Each row was made from one walk, in order. Every step used is in the known rows, and no mark comes twice. Write each row's walk.
(in the rows, 128 means zero)
Known rows
bimu-fozef-duna-disok: 156  95  97 116 121 157 160 110 134 109 130 124 126 115  77 128 113 105 158 176 109 138 144 117 137 124 126 173 149 182 104 120 120 100 100 129 139 108  90 133 154 128 158 172  88 108 133
fozef-nemaz: 139 123 117 137 143 148 125 115 117 118 123 139 131 114 133 122 143 128 101 157 118 137 144 129 117 143 145 167 136 131 127 141 116 123 126 129 118 126 148 139 104 117 158 139 126 132 148
bimu-fozef-rezi: 130 142 153 138 132 126 149 130 118  88 119 114 122 143 102 112 156 140 118 136 111 142 141 128 128 141 137 172 158 156 131 132  96 104 105 143 129 127 122  99 168  98 144 146 117 103 108
nemaz-tura: 127 135 112 138 126 133 102 145 102 143 124 108 164 131 131 146 118 125 141 119 125 121 118 150 122 138 132 137 111 108 157 136 116 149 151 124 144 126 143 120 127 135 101  93 141 117 141
disok-rezi-fozef-tura-nemaz: 168 157 177 115 148 166 130 104 141 147 152 118  83 119 185 122 139 119  92  79 177 116 105 110 164 146 172 119 145 161 139 135 142  93 121 127 110 135 171 106 141 148 139  81 102  92 144
tura-rezi: 121 140 115 120 148 129 133 119 152 139 134  98 125 112 108 137 130 128 106 132 127 101 108 119 139 117 127 114 107 122 150 144 122 126 117 132 133 145 121 161 122 137 110 135 127 143 122
bimu-fozef-rezi-duna: 150 171 141 130 146 113 154 142 141  94 124 131 113 151 110 141 178 145 132 122  97 143 139 134 133 121 123 173 161 137 152 110 105 113 104 180 139 107 107  97 154 100 166 140 105 105 103
duna-disok-rezi-bimu: 139 115 101 106 105 194 155 112 103 132 124 136 127 148 149 135 176 117 113 138 136 128 125 102 125 170 154 139 148 129 107 114 183 162 138  91 135 112 102 100 139 127 124 160 126 129 113
bimu-fozef-duna-disok-rezi: 165 106  92 122 124 176 164 115 113  97 137 127 124 127 106 139 152 115 149 167 123 148 137 114 125 139 125 174 149 167  80 118 128 101 101 102 131 131 100 125 170 151 153 181  76 100 138
nemaz-tura-disok-rezi: 128 144 129 125 151 118 105 129  79 142 134 125 164 109 164 169 154 136 107 117 145 108  93 142  91 124 109 151 113  97 116 154 145 162 159 109 139 161 169 123 120 145  92 123 158  90 134
duna-rezi-disok: 140 142 136 106  97 141 147 153 124 107 137 123 105  97 124 120 140 133 115 101 162 119  97 105 131 128 141 116 119  83 127 149 119 108 116 171 149 152 125 123 130 144 122 144 140 147 123
tura-disok-rezi-fozef-nemaz: 174 129 127 105 172 136 122  97 119 129 151 152 103  80 177 139 200 144  66 155 145 101 103 119 123 152 138 179 152 109  86 148 128 109 129 143 111 152 169 123 111 160 157 150 137  98 137
nemaz-tura-disok-rezi-bimu: 114 142 123 111 146 144 108 118  91 140 111 104 163 125 153 181 178 146  90 110 135 111  83 144 106 139 126 139 131  80 123 144 183 184 161 105 139 141 149 109 111 143  82 126 173  97 107
tura-nemaz-fozef: 146  92 155 113 132 148 138 116  96 134 116  81 117 148 153 123 113 148  75 125 144 116 116 148 157 119 145  95 104 139 142 128 109 106 118 151 151 135 123 120 125 123 145 126 125 114 119
bimu-fozef: 132 142 131 130 124 133 140 145 124  92 115 110 116 142 104 134 112 123 129 140 123 122 155 127 134 124 145 154 144 149 128 129 109 116 119 141 124 123 109 121 163 124 149 145 114 135 110
tura-fozef: 150 131 108 130 155 126 124 135 119 148 139 110 109 132  86 152 106 161 112 123 145 131  99 124 146 127 124 138 127 133 148 130 114 119 118 140 118 109 125 135 123 120 105 115 117 109 106
disok-rezi-nemaz-fozef-tura: 154 128 145 139 154 160 121 119 131 110 128 114  94 120 168 105 160 154  96 125 140  98 111 134 158 172 153 144 151 155 127 177 144 114 123 131 127 147 150  58 137 121 159  96 136  44 133
nemaz-tura-disok-rezi-fozef: 165 150 130 117 154 120 104 123 100 138 157 129 134  84 164 168 171 140 100 107 152  89  78 140 130 136 132 141 125  90 125 150 134 133 151 128 139 152 166 106 134 180  86 105 154  80 130
duna-rezi-bimu-fozef-disok: 135 150 135 101 105 145 133 124 124  85 113  69  88 134 116 149 166 118  93 105 103 123 141 130 160 149 143 114 145 117 132 153 152 119 101 151 130 106  82  89 138  97 110 169 121 146  84
disok-rezi-nemaz-tura: 160 147 128 137 126 161 114 122  83 127 130 122 147 115 171 131 150 150 121 109 149 127 118 126 118 175 140 155 144 111 151 154 137 150 153 130 122 145 152  97 149 165  96  95 135  62 156
rezi-duna: 151 148 118 123 136 121 136 136 147 140 127 140 118 136 134 149 146 142 143 116 113 133 117 134 135 115 120 130 139 113 149 116 133 135 129 153 144 112 124 126 119 134 146 127 118 132 126
nemaz-tura-disok: 124 121 131 129 146 103  95 127 107 150 129 117 163 102 133 167 128 131 120 129 134 104  85 152 107 111 112 145 116 108 144 161 132 160 157 132 144 149 162 132 108 130 107 106 167 105 132
disok-rezi: 139 143 116 137 135 145 138 131 112 125 137 130 136 138 164 132 158 137 113 116 136 139 135 112 114 135 122 133 129 114 105 121 136 132 130 102 121 141 136 116 149 148 116 144 124 114 132
fozef-rezi-disok: 125 134 141 105 117 129 134 129 141  98 128 121  94 101 131 117 166 138 129 118 141 126 113 128 117 134 130 152 147 124 126 161 107  94 114 152 153 145 145 110 134 119 128 112 140 102 109
disok-rezi-nemaz-tura-fozef: 180 150 111 145 162 163 111 128  67 144 139  97 138 118 122 148 131 169 109  93 168 130  85 124 145 177 137 164 140 121 170 160 124 147 146 144 112 127 145 113 136 156  71  75 131  53 135
fozef-nemaz-tura-rezi: 135 139  93 142 152 147  96 115 114 145 129  88 169 118 108 144 130 116 100 154 120  98 126 149 123 133 146 161 105  97 184 155 112 130 145 129 130 141 157 162  90 131 124 104 133 132 145
duna-rezi-nemaz: 165 133 159 131 115 160 146 124 121 131 147 155 114 101 138 102 143 145  94 116 143 124 109  89 145 157 141 138 143 108 134 154 131 126 126 187 122 146 109 126 130 141 117 137 136  86 149
fozef-nemaz-tura: 145 127 102 150 133 153  94 124  91 129 124 115 169 124 135 135 135 125 113 152 124 128 143 154 110 152 144 173 120 103 158 143 106 139 146 126 135 128 168 123  95 121 148 109 138 116 156
tura-disok-rezi: 128 129 132 112 158 116 133 116 106 136 131 140 130 104 162 155 172 147 103 131 151 119 104 117 101 117 104 151 122 116  89 150 141 140 133 107 127 161 152 132 123 153 117 155 142 104 123
tura-fozef-disok-rezi-bimu: 152 154  87 104 152 145 124 105  99 134 124  64  94 139 130 184 164 155  94  80 132 136 104 134 153 165 114 120 134 122 131 146 173 136 116  92 125  92 119  93 118 121  75 131 119 112  85
tura-disok: 124 109 151 109 156  99 125 124 130 143 129 133 122  99 129 148 136 136 108 146 126 115 105 130 113 106 110 134 131 127 110 154 145 144 137 138 130 146 143 129 111 121 125 141 152 107 118
nemaz-fozef: 130 107 114 123 130 133 131 136 115 121 121 100 113 129 134 128 132 140  99 148 117 108 124 159 156 130 126 113 111 131 129 132 124 113 126 137 152 132 119  96 126 119 149 137 134 120 114
tura-disok-rezi-duna: 152 148 134 113 157 109 140 125 134 148 138 154 121 118 166 173 190 159 110 115 131 129  91 123 108 107  91 142 128  99 108 126 151 153 137 138 130 142 143 135 118 148 140 150 139 108 118
bimu-fozef-tura-rezi-nemaz: 137 165 155 131 163 149 126 117 180 108 116  79  79 112  81 114 113 127 109 144 132  78 120  97 163 133 176 163 176 187 188 193 120 103 113 175 109 143 118 120 145 112 152  91 117  82 134

Write each row's walk
190 133  95 148 170 162 116 109  87 149 137  93 145  93 118 146 127 176 115 110 148 147  75 134 149 160 111 176 137 121 144 161 127 116 132 133 110 125 135 125 118 168  66  84 119  22 153 | disok-rezi-nemaz-tura-fozef-duna
134 142  96 109 139 177 155 104 127  85  94  91 123 140 115 147 158 144 105 119 106 153 138 133 145 126 145 163 161 117  84 123 161 109  98 111 117 103  98 107 147 137 119 181  98 108 108 | disok-rezi-bimu-fozef-duna
169 105 157 127 127 153 143 128 108 116 134 122  95 107 140  97 156 152  68 130 132 100 107 118 172 156 145 121 129 111 141 152 123 114 117 192 153 147  99  93 125 129 137 143 148  79 132 | duna-rezi-nemaz-fozef
152 139 107 150 125 147  97 143  87  78 112  99 150 136 106 139 130 121 113 159 120 122 172 146 124 141 156 195 140 124 155 144  92 122 131 137 128 125 152 113 129 117 166 125 124 123 139 | bimu-fozef-nemaz-tura
183 116 109 134 162 134 156 122 120 160 168 163 115 145  76 157 178 151 123 139 115 148  78 110 143 141 109 160 152 156 173 105 112 134 117 157 146 100  95 109 113  90 145 108 113  94 103 | tura-fozef-rezi-duna-disok
120 146 112 108 130 170 136 113 113 119 108 120 131 151 158 140 175 136  95 105 137 133 121 121 125 149 146 131 143 100 104 123 178 155 133  95 123 118 110 106 132 134 100 152 125 123 108 | disok-rezi-bimu
128 155 120 101 112 124 119 120 128  77  95  55  90 142 116 153 145 118 122 114  98 111 150 152 159 145 136 130 160 149 135 153 156 118 111 129 137  92  93  84 143  95 122 141 121 136  87 | rezi-bimu-fozef-disok
191 177  95 125 160 105 124 117 110 146 151  98  93 130 139 184 171 161 131  78 134 141  92 146 154 135  83 132 119 116 146 135 132 113 115 125 133  95 133 116 115 138 107 112 101 107 109 | tura-fozef-disok-rezi-duna
178 177 133 129 117 134  99 119  76  86 121  64 118 116 158 145 151 134 139 112 136 119 139 147 143 181 128 166 149 144 152 184 119 120 129 132 139 133 143  74 169 149  97 100 117  55 141 | bimu-fozef-disok-rezi-nemaz-tura
127 146 153 137 167 142 111  98 183 142 134 100  92  95 102 118 129 131 114 132 131  87  98 100 155 139 162 135 157 160 186 180 138 120 125 161 108 149 133 127 110 111 132  73 129  78 143 | fozef-tura-rezi-nemaz
177 115 132 124 112 185 156 101 106 135 146 162 121 111 157 108 159 134 133 151 147 129 123  73 130 181 145 154 166 162 121 139 143 147 136 127 131 148 119 103 156 146 130 134 113  68 156 | duna-disok-rezi-nemaz
188 132 168 113 130 190 135  99 140 158 168 138  89 118 175 122 140  96 106 113 180 109  94  87 159 165 187 129 150 199 139 131 145 108 126 120 118 135 156 105 145 139 157  89  86  91 147 | duna-disok-rezi-fozef-tura-nemaz
120 134 167 122 167 103 107 142 157 103 118 110 100 113  92 152 124 118 121 149 119  94 117 122 127 100 138 170 167 180 129 173 135 121 121 150 115 147 152 105 135  87 169 127 136  98 112 | bimu-fozef-tura-disok
134 149 145 135 141 132 114 146 158  94 124 110 106 142  94 131 109 111 132 133 119 111 137 128 140 122 160 156 163 180 139 144 123 109 115 134 117 120 137  94 146  91 168 112 113 114 118 | bimu-fozef-tura
170 139 134 124 130 133 168 131 131 108 145 156 118 147 100 135 184 125 144 157  98 143 132 114 136 142 129 186 163 171 155 106 106 121 106 168 154 102  87  95 154  89 179 140  98 115 109 | bimu-fozef-rezi-duna-disok
136 115 127  99 124 126 137 137 122  79 123  96  92 112 136 118 174 148 107 128 124 109 104 158 149 136 139 135 122 125 129 152  98  86 110 161 173 149 128  75 134 111 152 116 151  96  95 | nemaz-fozef-rezi-disok
131 110 114 112 128 175 154 105 139 124 119 121 131 122 108 125 155 133  88 105 101 144 102 118 156 129 131 125 130  79 101 128 166 116 114 140 118 115  87 131  89 126 109 181 125 128 120 | fozef-duna-rezi-bimu
174 117 153 110 116 126 130 113 112 114 146  88  81  89 154 114 165 140  86 128 119 103 107 142 176 170 118 105 124 115 147 177 127  95 114 179 157 149 105  72 122 114 128 128 142  76 124 | duna-rezi-nemaz-fozef-disok
174 128 111 111 171 122 113 104 121 147 157 120 142  65 153 172 165 141 112 117 133 107  75 153 132 128 104 157 123 100  99 142 137 109 140 124 131 151 163 129 126 182  90 117 137  68 137 | nemaz-tura-disok-rezi-fozef-duna
139 151 131 112 119 105 121 136 118  88 118  77  94 121 121 141 125 115 145 122 112 123 155 145 142 136 114 139 133 161 124 158 117 101 102 128 143 116 119  97 158 105 136 138 104 128 111 | bimu-fozef-disok
133 152 140 102 109 125 139 143 133  51 113 100  88 118 107 115 159 136 130 124 129 129 128 120 131 130 148 174 162 145 136 150  80  92 100 169 146 138 121  95 172 119 147 129 133 108 104 | bimu-fozef-rezi-disok
172 120 146 129 127 164 165 113 138  98 131 125 103  90  90 100 134 153 102 137 118 137 129  99 149 129 137 171 155 140 109 159 109  90  88 201 113 137  88 130 151 139 132 171 106  73 147 | bimu-fozef-duna-rezi-nemaz
143 129 130 143 167 121 136 127 114 135 150 118 126 133  94 132 153 159  96 119 128 151  88 127 138 138 114 156 134 145 153 129 102 111 112 135 119 113 128 122 124  94 109 109 125  97 104 | tura-fozef-rezi
134 136 116  99 171 168 138 114 102  83  92 107 112 131 134 156 200 150  53 157 118 116 135 126 114 141 154 190 167 117  88 156 162 144 124 129 109 139 128 108 124 114 159 198 137 115 105 | tura-disok-rezi-bimu-fozef-nemaz
160 115 111 122 115 172 148 120  96 137 146 152 138 126 146 126 157 112 134 150 141 130 123  96 113 156 137 141 138 154 106 116 145 142 132  87 141 129 117 114 148 144 138 151 107 120 135 | duna-disok-rezi
184  84 104 113 127 157 149  90 161 142 158 149 102  86 107 129 143 107 147 154 114 121 104 121 160 149 144 151 152 156 101 112 133  82 123 137 136 112 100 132 134 157 138 132 107 100 147 | rezi-fozef-duna-disok
139 163 123 139 167 114 118 123 198 154 136 117 103 132 104 162 146 122 131 114 108  91 102 126 152 102 141 125 134 128 196 148 135 118 131 150 131 128 134 142 100 114 147  92 124 129 127 | fozef-tura-rezi-duna
125 127  99 115 160 168  99 110  75 136 108 115 165 123 161 173 195 142  67 139 128 115 109 146  93 152 136 176 146  79 121 158 166 177 156 104 126 141 171 109  82 129 117 143 160 107 121 | fozef-nemaz-tura-disok-rezi-bimu
162 165 113 129 137 140 140 135 125 134 137 148 135 144 166 153 177 151 135 100 130 143 121 126 125 130 117 142 124 101 125 109 137 137 127 130 130 120 130 124 136 155 143 140 114 121 132 | disok-rezi-duna
158 141 187 123 146 144 116 107 160 149 149 105  88 118 154 125 114 109 101  92 170 103  92 118 175 135 175 121 148 174 160 141 130  95 124 150 115 126 157 115 135 123 146  61  99 102 138 | rezi-fozef-tura-nemaz
151 131 159 113 155 133 130 102 113 136 133 141 109  81 165 127 166 161  97 133 155 116 100  99 114 150 114 166 157 128 110 178 145 150 133 142 115 170 145 121 138 154 116 136 149  55 141 | tura-disok-rezi-nemaz
100 124 141 116 136 150 147  99 137 118 112 127 127 151 134 122 188 136  87 116  98 138 113 131 125 151 142 139 166 116 138 132 154 141 115 130 129 109 114  93 119  90 123 125 146 113  92 | fozef-rezi-bimu
118 124 117 131 173 129 112 124 174 136 130  76 108 123 104 129 130 120  92 143 107  71  99 148 173 115 148 111 108 149 173 165 134  98 119 128 143 147 131 113 101 106 149 108 132 115 121 | nemaz-fozef-tura-rezi
195 112 111 122 124 195 165  97 119  96 134 134 117 100 115 115 144 133 139 168 127 147 138  86 135 162 146 193 178 179  97 144 132 102 101 141 123 131  93 112 176 155 153 162  88  50 150 | bimu-fozef-duna-disok-rezi-nemaz
190 148 125 122 159 137 114 105  97 137 151  80  80  94 145 141 151 167 117  99 152 133  95 125 151 180 103 150 144 157 141 173 134 108 118 134 113 121 130 101 132 138  91  96 118  53 123 | tura-fozef-disok-rezi-nemaz
158 108 146 110 122 122 116 105 121 111 123  77  73 101 160 121 145 153 115 137 111 100 128 166 171 171 114 120 137 147 141 179 125  97 117 159 152 132 116  75 124 114 131  94 137  73 120 | rezi-nemaz-fozef-disok
138 102 169  97 116 142 140 114 102 101 114  72  98 124 149 114 147 161  87 116 155 123  98 152 147 132 150 116 111 141 147 159  86  86 100 173 177 152 138  96 135 120 149 110 133  92 101 | tura-nemaz-fozef-rezi-disok
163 127  89 108 119 222 150 117  95  86 111 124 122 161 128 141 180 113  86 175 123 132 160 103 118 178 181 195 172 152 108 118 159 140 117 104 120 111  98  88 148 114 173 183 101 132 118 | duna-disok-rezi-bimu-fozef-nemaz
130 100 183 118 136 147 148 102  96 129 131  94 124 145 158 108 154 157  58 128 132 137 108 148 144 135 135 119 113 148 151 123  92 104  98 152 161 136 132  99 127  99 149 114 128  92 111 | tura-nemaz-fozef-rezi
122 134  84 130 153 182  99  99 118 138 103  74 162 131 109 158 156 124  66 142 109  90 120 150 131 145 164 149 123  76 185 151 143 156 149 129 135 125 131 136  74 120 118 107 137 141 125 | fozef-nemaz-tura-rezi-bimu
109 102 129 105 144 152 142 111 125 102 100 103 113 158 133 115 198 151  67 129  93 116 112 165 162 154 140 127 146 115 137 135 148 125 112 134 155 112 101  64 117  84 139 140 152 103  78 | nemaz-fozef-rezi-bimu
170 174 116 120 134 112 129 113 125 130 143 117 110 123 176 168 186 137 155  87 118 140 126 146 133 136  95 128 121 108 133 128 152 115 125 108 140 114 134 107 131 138 122 129 110 119 127 | fozef-disok-rezi-duna
